(in the rows, 128 means zero)
Known rows, with every way that one mark hangs from another
sizi(sedufi): [119 120 146 131 106 143 124  87  99 108 163 152  98 117 123 114 146 135
 124 162]
munu(fufos): [173 143 128 123 123 115 135 134 124 148 181 114 124  99 136 120  98 126
 102 114]
munu(fufos sedufi): [199 135 136 128 122 121 154 148 108 141 158 111 125  78 169 124  72 124
  81 166]
mura(munu sizi(sedufi)): [119 105  94 140 137 139 153  98 173 130 138 107  81 142  83 156 201 123
  94 145]
sizi(munu(fufos sedufi)): [141 138 169 138  99 116 160 149  91 150 171 103 109  78 140 133  95 115
  55 159]
mura(munu(sedufi)): [135 122 102 134 137 131 165 128 138 126  93  88 118 106 126 140 131 142
 111 176]
sizi(fufos): [109 135 139 135  90 136 120  95 111 110 100 139 127 133 122 129 147 137
 145 128]
mura(munu(sedufi) sizi): [151 108  84 138 155 131 174 146 182 145  89  81 107 134 116 171 163 115
  79 159]
mura(sizi): [143 113 109 132 147 128 138 147 174 146 127 122 119 157 121 159 159 100
  95 111]
didaf(mura): [139 143 141 118 125 131 139 159 102 120 128  78 137 131 131 123 140 132
 125 148]
didaf(munu(sedufi) mura): [149 148 169 110 122 133 179 175  45 107 100 100 140 157 174 106 120 138
 127 197]
mura(fufos munu): [118 156  79 134 143 128 137 139 172 124 149  81  73 124  85 139 171 133
  97 133]
didaf(munu mura(fufos sedufi)): [139 189 130 114 132 142 156 210  84  89 127 100  82 184 127 134 178 120
 112 194]
mura(sedufi): [136 139 113 132 130 139 130 160 133 110 100 135 108 135 121 163 149 117
 121 171]
didaf(munu(sedufi) mura(fufos sizi)): [169 162 136 117 145 131 181 209 105 115 135  86  93 184 158 137 163 101
  72 182]
sizi(munu): [ 79 131 161 139 106 123 135 134 108 136 140 120 114 124 103 134 148 121
  94 129]
mura(fufos): [134 156 109 129 134 128 119 149 148 121 167 117  83 128 120 132 144 116
  96 131]
sizi(sedufi(fufos)): [115 113 121 143  94 130 119 102 108 147 154 162  87 116 127 118 137 128
 146 144]

Rows
[136 149  92 130 136 142 156 150 162 117 173  47  54 147  80 151 224 116
  66 166]	didaf(mura(fufos munu sizi(sedufi)))
[112 134 148 131 124 126 155 179 129 145 137  67 115 156 104 155 182  99
  68 132]	didaf(mura(sizi(munu)))
[ 66 113 156 152  69 127 126 108  91 158 170 153  70 112 102 125 156 119
 113 144]	sizi(munu sedufi(fufos))
[160 148  80 132 134 132 155 154 155 132 129  82  95 107  94 163 148 134
  97 162]	mura(munu(fufos) sedufi)
[138 138 164 132 103 131 157 150 102 142 203  71  88 123 106 140 177 104
  46 150]	didaf(mura(sizi(munu(fufos) sedufi)))
[158 156 112 120 128 123 161 158 123 140 155  31 123 105 107 125 140 146
 104 141]	didaf(mura(munu(fufos)))
[121 110 144 145 126 127 159 161 142 147 122 113 106 138 124 169 154  89
  50 152]	mura(sizi(munu(sedufi)))
[ 99 117 148 150  92 117 148 161 103 170 116 129 104 106 137 145 113 112
  95 154]	sizi(munu(sedufi(fufos)))
[153 176 151 112 127 131 172 191  66 101 135  91 100 157 165 108 136 129
  98 198]	didaf(munu(sedufi) mura(fufos))
[157 136  65 142 161 131 165 168 204 137 129  72  62 136 106 176 180 102
  46 159]	mura(fufos munu(sedufi) sizi)
[129 129 138 124 112 131 163 159  87 144 139 124  97 192 135 119 177 115
 130 151]	didaf(munu mura(sizi(sedufi(fufos))))
[142 150  85 137 143 132 158 149 158 120 130  78  76 106 116 145 150 130
  79 177]	mura(fufos munu(sedufi))
[160 141 107 126 146 141 148 205 148 123 100  80 110 167 116 182 186  98
  89 171]	didaf(mura(sedufi sizi))
[143 155  76 127 155 129 157 186 184 134 145  27  78 157  85 161 205 111
  68 138]	didaf(mura(fufos munu sizi))
[156 118  83 136 139 122 178 190 160 169  88  46 110 140 124 167 162 115
  96 160]	didaf(mura(munu(sedufi(fufos)) sizi))
[150 163  99 127 137 134 165 180 129 112 131  33  89 115 118 136 159 133
  79 191]	didaf(mura(fufos munu(sedufi)))
[178 146 158 118 120 118 173 148  69 130 149 136 130 127 177 103  80 133
 107 164]	didaf(munu(fufos sedufi))
